Known rows, with every step that occurs:
fitu/dirik/rebor: [ 1.43,  1.35, -0.98, -5.13, -1.90,  5.62,  0.04,  0.21, -4.86,  1.04,
  4.91,  4.66,  3.28, -3.23, -0.94,  4.13,  3.97]
nivi/fitu: [ 0.67,  2.04, -1.30, -1.84,  0.18,  2.43, -0.10,  2.34,  3.22,  4.91,
  3.79,  0.56,  3.23,  1.33,  3.48,  2.02,  0.24]
dirik/rebor: [ 1.60,  0.25, -0.62, -2.43, -3.90,  7.22,  0.33,  2.94, -4.38,  1.96,
  2.02,  4.56,  4.28, -0.99,  3.50,  4.14,  2.67]
devegig/fitu/dirik: [ 1.97,  1.89, -1.45, -1.49,  3.91, -0.30,  0.34, -0.44,  1.66,  3.24,
  5.73,  0.50,  1.96, -6.45, -4.15,  1.74,  3.53]
kubem/dirik/fitu: [-0.92,  2.23, -0.74, -3.03,  3.76,  6.00,  0.42, -0.42, -1.25, -1.03,
  5.79,  0.66,  7.50, -1.86,  5.76,  5.63, -4.41]
fitu/devegig: [ 0.50,  0.44, -2.28, -1.10,  3.34,  0.15, -1.23, -1.92, -0.25,  3.80,
  2.28,  3.42,  1.34, -1.01,  1.72,  4.35,  1.97]
rebor/dirik/fitu/devegig: [-3.13,  3.47, -0.64, -1.40,  2.51,  1.39, -1.16, -2.85, -1.93,  2.88,
 -1.55, -0.56,  2.19, -0.88,  3.78,  5.12, -4.34]
kubem/dirik: [ 0.75,  1.56, -0.90, -5.11,  4.43,  4.15,  0.32, -1.12, -0.04, -1.78,
  8.54,  1.32,  6.14, -2.72,  6.09,  4.01,  0.94]
rebor/nivi: [ 0.78,  1.78, -2.94, -4.49,  0.02,  1.51,  1.00,  2.47,  2.05,  0.46,
 -0.80,  3.93,  5.78, -1.20,  3.86,  1.56,  2.27]
dirik/fitu/devegig: [-1.09,  1.03, -2.03,  0.43,  3.03,  2.05, -1.03, -1.31, -1.22,  4.09,
  0.08,  2.62,  2.79, -0.58,  1.76,  5.70, -3.03]
lumuz/dirik/rebor/devegig: [ 4.80,  2.00,  0.68, -6.96, -7.95,  5.12, -5.53, -1.20, -2.54,  1.31,
 -1.63,  2.68,  2.06, -2.69,  4.64,  2.76,  4.91]
devegig/rebor/nivi: [ 2.87,  4.81, -1.44, -0.13, -2.26, -0.16,  2.61,  1.99,  1.26, -1.62,
 -3.34,  1.39,  6.20, -1.35,  4.45, -1.49,  4.06]
kubem/dirik/rebor/devegig: [ 3.38,  3.16, -0.28, -8.09, -3.91,  6.56, -2.02, -0.76,  0.09, -1.33,
  1.22,  2.09,  5.52, -3.10,  7.39,  3.67,  2.61]
devegig/fitu/dirik/rebor: [ 2.02,  1.80,  0.01, -0.82, -1.06,  4.39,  0.19,  1.77, -1.62,  2.10,
  3.07,  2.06,  2.45, -5.09, -2.71,  1.85,  2.94]
fitu/dirik: [ 1.26,  1.33, -2.73, -6.17,  3.09,  0.88,  0.16, -2.15, -1.71,  2.18,
  7.71,  3.41,  2.97, -4.43, -2.12,  4.15,  4.66]
lumuz/dirik/fitu/devegig/rebor: [ 2.12,  4.34,  1.46,  4.47, -0.78, -0.13, -2.47, -3.41, -3.62,  0.76,
 -1.95, -1.18,  1.60, -0.90,  2.10,  1.15, -0.01]
nivi/rebor: [ 1.16,  3.23, -2.65, -0.89, -2.12,  2.26,  1.99,  5.29, -0.69,  3.70,
  4.33,  3.44,  5.03,  0.87,  0.65,  2.02,  2.63]
lumuz/dirik: [ 2.60,  0.17,  0.25, -3.74, -0.52,  2.43, -4.08, -1.48, -3.30,  1.80,
  5.24,  1.96,  1.93, -2.02,  2.46,  2.73,  3.77]
nivi/fitu/devegig/rebor/dirik: [-0.34,  7.68,  1.73,  1.41, -0.49, -2.04,  0.47, -2.24,  1.02,  1.37,
 -2.58, -5.11,  0.83,  0.38,  5.56, -1.43,  0.25]
dirik/fitu/devegig/rebor/nivi: [ 0.94,  5.49, -1.39,  2.82, -0.49, -0.94,  1.32,  0.12,  1.37, -0.70,
 -7.00,  0.80,  5.18, -0.04,  3.53, -0.10, -0.90]
dirik/fitu/devegig/rebor: [ 1.42,  4.31, -0.49,  4.81,  0.32,  0.32,  0.79, -1.64, -2.10,  1.75,
 -2.30, -0.22,  3.22, -0.79,  2.30,  2.39, -0.39]

Rows:
[ 0.24,  6.47,  0.93,  0.51,  0.16, -1.77,  0.94, -3.44, -2.18,  0.14,
 -2.00, -3.14,  1.51, -1.79,  4.91,  0.39,  2.45]	fitu/devegig/rebor/dirik
[ 0.69,  0.89,  0.27, -2.00, -0.70,  4.59, -3.56, -0.77, -4.01,  2.29,
  2.71,  1.18,  3.58, -1.43,  2.62,  4.47, -1.65]	lumuz/dirik/fitu
[ 1.49,  3.40, -0.87, -2.33, -1.69,  2.92,  0.68,  3.22,  1.74, -0.32,
 -2.16,  2.82,  4.38, -3.89, -1.07, -0.60,  2.07]	devegig/fitu/dirik/rebor/nivi
[ 0.36,  3.66,  1.24, -0.66, -2.49,  1.71, -4.78,  0.36,  2.72,  1.71,
 -4.18,  1.66,  0.62,  3.15,  3.62, -1.19, -1.28]	lumuz/dirik/rebor/nivi/fitu/devegig
[-0.20,  1.06,  0.16, -0.01,  2.02,  1.72, -4.76, -3.32, -2.82,  3.13,
  0.68,  1.53,  0.99, -0.56,  1.67,  4.52, -2.54]	lumuz/dirik/fitu/devegig
[ 4.06,  3.33, -2.07, -4.72,  1.04, -1.26, -1.54, -1.98,  4.34,  3.57,
  2.26, -0.04,  1.59, -7.68, -3.23,  1.56,  4.82]	rebor/devegig/fitu/dirik
[ 2.81,  3.72, -0.69,  3.38,  0.61, -1.51,  0.84, -2.12, -1.19,  1.30,
 -0.31,  0.54,  2.00, -1.29,  2.27,  0.98,  4.11]	fitu/devegig/rebor
[ 1.61,  5.48,  0.63,  2.41, -1.58, -1.11, -1.93, -1.50, -0.17, -1.58,
 -6.62, -0.12,  3.46, -0.23,  3.29, -1.32, -0.55]	lumuz/dirik/fitu/devegig/rebor/nivi
[ 0.78,  5.44,  0.58,  3.51,  2.95,  1.15,  0.80, -2.97, -1.26, -1.84,
  0.67, -1.68,  4.88, -1.41,  4.83,  2.03, -2.05]	kubem/dirik/fitu/devegig/rebor
[ 2.17,  5.10, -1.41,  1.43, -0.27, -2.34,  1.24, -0.19,  2.11, -1.04,
 -5.20,  1.47,  4.08, -0.61,  3.48, -1.47,  3.21]	fitu/devegig/rebor/nivi
[ 0.86,  1.68,  0.56, -4.15, -0.47,  8.45,  0.09,  1.15, -3.33, -2.36,
  5.52,  2.87,  6.19, -1.72,  6.52,  3.83,  0.53]	kubem/dirik/rebor
[-1.42,  5.97, -0.67, -3.33, -2.18,  1.53,  1.87,  3.22, -1.72,  2.22,
  2.22, -0.56,  4.25,  0.09,  3.44,  1.19,  1.30]	nivi/rebor/dirik
[-0.91,  6.29,  0.85,  0.48, -1.95,  2.58,  2.14, -0.51, -3.82,  0.11,
 -2.07, -3.51,  5.26, -1.82,  5.29,  2.43, -1.87]	devegig/rebor/dirik/fitu
[ 4.31,  4.81, -1.91,  0.35, -3.66, -0.18, -0.27,  4.69,  5.99,  5.16,
 -1.75, -0.55,  3.52, -3.26, -0.15, -0.51,  3.11]	nivi/rebor/devegig/fitu
[-1.06,  4.76,  0.38, -1.83,  1.15,  2.95, -1.60,  0.82,  4.97, -0.81,
 -1.84,  1.03,  3.85,  2.58,  6.38, -0.27, -3.57]	kubem/dirik/rebor/nivi/fitu/devegig
[-0.30,  4.71,  0.48, -3.67, -1.83,  5.64,  0.05,  4.10,  4.62, -1.79,
 -0.24,  0.91,  6.70,  2.15,  7.59, -0.80, -2.58]	kubem/dirik/rebor/nivi/fitu
[ 0.86,  2.80, -1.79, -6.06, -2.56,  3.82,  0.51,  1.88, -1.09, -1.25,
 -0.58,  5.25,  5.13, -2.21,  0.52,  1.31,  3.03]	fitu/dirik/rebor/nivi
[ 1.99,  1.92,  0.69, -4.21, -5.29,  5.13, -2.95,  2.39, -2.29, -1.57,
 -2.69,  4.05,  4.11, -0.42,  4.37,  0.19,  2.24]	lumuz/dirik/rebor/nivi
